Each row was made from one walk, in order. Every step used is in the known rows, and no mark comes twice. Write each row's walk.
Known rows:
felobu > gofa: [ 17.4 -27.0  -0.3   9.0 -11.5 -39.7  13.2  17.4  15.8 -27.5 -14.8  15.9
   1.0 -13.5  12.1  -1.9   5.2 -27.8]
felobu > gofa > pafogib: [  7.5 -26.8   4.5  11.7 -36.7 -50.6 -15.0  30.1  30.1 -19.8  -4.3  40.7
  11.8  -1.3  13.3  15.6  28.2 -42.6]
gofa > pafogib > liro > felobu > fuvat: [  3.7 -48.7 -41.0  29.0  38.0  22.8 -18.4  16.1  40.2  12.7  -5.6 -10.1
  -1.5  64.9  19.7  -7.3 -11.1 -20.7]
gofa > pafogib > liro > fuvat: [-24.2  -9.4 -34.2  14.9   7.8  -7.4 -38.4  27.6   8.2   4.7  16.5  28.8
  27.1  34.9 -21.9  -6.7 -21.1 -23.9]
fuvat > siso: [ 10.8  20.7  35.7   9.7  -0.4   3.2 -15.3  27.5  12.4  -3.5  -2.7  -0.1
   6.2   7.1  20.6   0.0  23.7   4.5]
gofa > pafogib: [-10.8   0.6   2.9  -0.2 -27.6  -8.7 -28.6  11.8  14.0   7.2   7.9  24.6
   9.1  10.8   1.1  18.7  24.4 -13.7]
gofa > pafogib > liro: [-19.4  -5.4 -17.9  18.9   6.6   2.4 -28.3  29.9  10.9  -5.4  19.3  28.2
   8.6  36.5  -6.1  -4.8  15.6 -29.1]
fuvat > pafogib > liro > siso > felobu > gofa: [ 30.7 -52.4 -15.4  -6.7  39.6   5.3  27.3  30.8  -4.0  11.8  21.4   9.5
 -23.8 -15.4  29.9 -22.8  65.4 -13.1]
fuvat > pafogib > liro > felobu > gofa: [ 51.5 -57.3 -22.4  26.3  34.5 -33.9 -20.9  27.5  35.8   4.9  10.1 -25.5
  -7.4  -1.3  40.4   5.0  11.7 -18.1]
fuvat > siso > liro: [ 18.1  24.3  20.3  56.4  15.8   9.1 -25.3   7.4  22.7 -17.2   8.8   7.0
 -17.8   7.7   6.9 -23.6   8.5  -9.0]
fuvat > gofa > pafogib > liro > siso: [ -3.6 -36.1   7.1   0.6   0.9  13.1 -33.9  36.0  29.9 -16.6  50.1   6.8
  15.1  37.1   9.9 -13.0  40.3  -3.5]
fuvat > siso > pafogib > liro > felobu > gofa: [ 31.5  -0.7 -24.1  26.5  38.7 -32.4 -16.7  62.1  33.2 -16.8   7.5 -11.9
  -2.4  15.7  67.1  -3.0  39.8 -33.4]
liro > fuvat > pafogib: [ 17.3 -27.7   0.3  -9.8 -11.7 -22.5 -21.5 -11.1   7.3  28.3  20.4  -3.8
  13.1 -21.0  -6.2  15.2  -9.5  22.8]
fuvat > gofa > pafogib > liro: [-12.8 -26.2   1.8  23.6  -3.0 -17.4 -43.4  24.5  29.3 -13.0  35.3   5.0
  15.3  44.4 -10.2 -18.3  14.0 -34.6]
felobu > gofa > pafogib > liro: [ -3.3 -29.1 -18.8  31.7  -6.3 -38.7 -14.5  47.1  25.7 -29.9   5.5  46.9
   9.9  23.7   4.3  -4.7  20.7 -57.9]
pafogib > liro: [ -7.3  -2.5 -24.3  21.1  33.7  13.2  -0.8  16.3  -4.3 -11.0   7.5   4.4
   0.6  28.8  -8.5 -18.8 -10.7 -14.0]
fuvat > siso > pafogib > liro > gofa: [  4.3  24.7 -16.6  -3.7  18.6 -11.2   0.5  42.0  17.1 -23.0  19.7  26.6
  17.5  41.0  27.8 -27.5  27.7  16.9]
fuvat > pafogib > liro: [ 15.4 -24.6  -4.9  17.2  19.1  -2.5 -13.5   8.2   4.8   7.6  32.1   0.9
  -6.8   5.8  -0.3  -3.4  18.4   1.8]

Write each row's walk:
[ 22.7  -2.2 -33.3  46.3  38.8  15.7 -30.9 -20.6  24.1   9.5   2.8 -36.3
 -21.6   4.5  11.3 -10.3 -28.1  -8.1] -> siso > liro > felobu
[ -8.0  -9.1 -17.3  -5.0  10.1  34.7 -14.1  41.6  11.4  -4.1  34.6  29.5
   8.3  30.4  12.3  -1.5  43.1   1.2] -> gofa > pafogib > liro > siso
[ 17.0 -60.0 -34.1  -5.1  47.8  17.0  39.4 -19.3  10.9  21.1  -3.5   7.6
 -11.4  50.7  -1.8 -50.0   2.0  18.7] -> siso > felobu > fuvat > pafogib > liro > gofa
[ 13.9 -13.6 -20.7   5.4  23.4   2.2  31.6  25.9  35.9 -27.5   2.3  30.8
   8.4  68.3  25.4 -40.1  10.8  19.7] -> felobu > fuvat > siso > pafogib > liro > gofa
[ 27.0 -34.5 -37.9  30.1  47.3 -20.9  -9.6  35.8  26.0 -14.0 -11.2 -23.2
  -2.0  18.1  32.3 -10.9 -14.6 -36.8] -> pafogib > liro > felobu > gofa
[  2.6   5.5 -15.3 -38.2  -5.0  14.7  23.4   9.9   0.4   0.9  33.9  14.0
  -5.3 -13.8  30.4   9.4  55.6  29.0] -> liro > siso > pafogib
[-14.2 -10.4 -37.8  17.1  36.9   2.6  -9.5  15.3  -7.5  -5.0   5.0   4.2
  17.9  24.2 -19.1 -22.5 -43.8  -9.6] -> pafogib > liro > fuvat
[ 14.9 -68.7  -0.2  11.3  -3.8  -8.8 -34.3  -7.3  64.0  14.5   0.3 -37.7
   6.0  47.5  27.6  -1.3  -5.0  -8.3] -> liro > felobu > fuvat > gofa > pafogib
[  5.7  -9.2 -31.3   1.2  28.4   4.8   7.3  16.5  11.1 -23.2   2.7  13.8
  19.8  46.1  -5.4 -33.7 -23.6  13.1] -> pafogib > liro > gofa
[ 35.5 -21.1   4.3  44.8  14.3  13.4  17.4 -11.3  53.2 -37.0 -15.1  25.8
  -4.9  54.6   4.7 -50.6 -24.3  20.8] -> felobu > fuvat > siso > liro > gofa
[ -9.8 -30.1   8.0  -1.1 -35.6 -38.0 -53.9   4.9  31.2   6.2  23.3  -1.1
  35.6  14.7 -15.4   2.6 -14.4 -14.0] -> liro > fuvat > gofa > pafogib
[ 18.5 -21.7 -58.6  15.8  37.5 -34.2  -1.7  34.5  22.6 -12.1   7.5 -12.5
  -7.7   8.5  44.8  -4.2  12.8 -37.0] -> siso > pafogib > liro > felobu > gofa
[  4.0  -8.7 -14.4  25.2  53.3 -23.0   0.5  53.3  -5.5  -6.3 -19.8  10.4
   9.3  15.6  11.5 -42.4  -2.6 -51.5] -> pafogib > liro > fuvat > siso > felobu > gofa
[ 15.8 -49.6  -2.7  -6.1  19.3  12.6  31.0 -34.4   0.1  44.5  -6.5  -9.0
 -29.7   4.5   4.2 -15.0  25.5   3.5] -> siso > felobu > fuvat > pafogib
[  0.0 -10.5 -35.8  20.2  31.8  11.2 -52.2  30.9  25.4  17.5  12.5 -16.8
   7.0  40.7  20.7   8.6   4.0 -22.2] -> gofa > pafogib > liro > felobu
[ -2.5  -2.8   4.0  31.7  25.0 -21.3 -19.1  66.5  13.5  -6.8  -6.2  31.9
   0.3  27.1  25.0 -23.6  57.2 -71.6] -> fuvat > siso > felobu > gofa > pafogib > liro
[-13.8 -16.0 -35.6   5.4  16.4 -35.4 -19.7   8.4   8.8 -10.6  42.4  -6.0
  16.6  22.1 -10.7 -27.4 -22.5 -17.4] -> siso > pafogib > liro > fuvat > gofa
[ -9.5 -32.6 -17.0  19.1  27.6 -18.1 -27.4  10.5  12.4 -13.4  22.9 -20.1
  22.2  28.3 -20.4 -34.0 -50.0 -14.7] -> pafogib > liro > fuvat > gofa
[ -2.6 -64.1   7.0 -23.7   2.2  26.8  14.8  -6.2  25.8  19.6  13.5  -2.7
  -6.5  34.9  14.5 -26.1  46.7  -1.7] -> liro > siso > felobu > fuvat > gofa > pafogib
[ -0.1  -4.4  -5.4 -17.5 -31.3 -19.4 -19.0  10.6  28.2  -4.0  -0.1  34.6
  28.3  31.6   0.2   1.4   8.6  14.2] -> liro > gofa > pafogib
[  2.1 -11.3 -18.6  -4.8  37.3  43.5  14.3  31.1  -3.3 -11.5  24.2   7.1
  -1.2  20.4  10.6 -17.3  16.7  15.8] -> pafogib > liro > siso
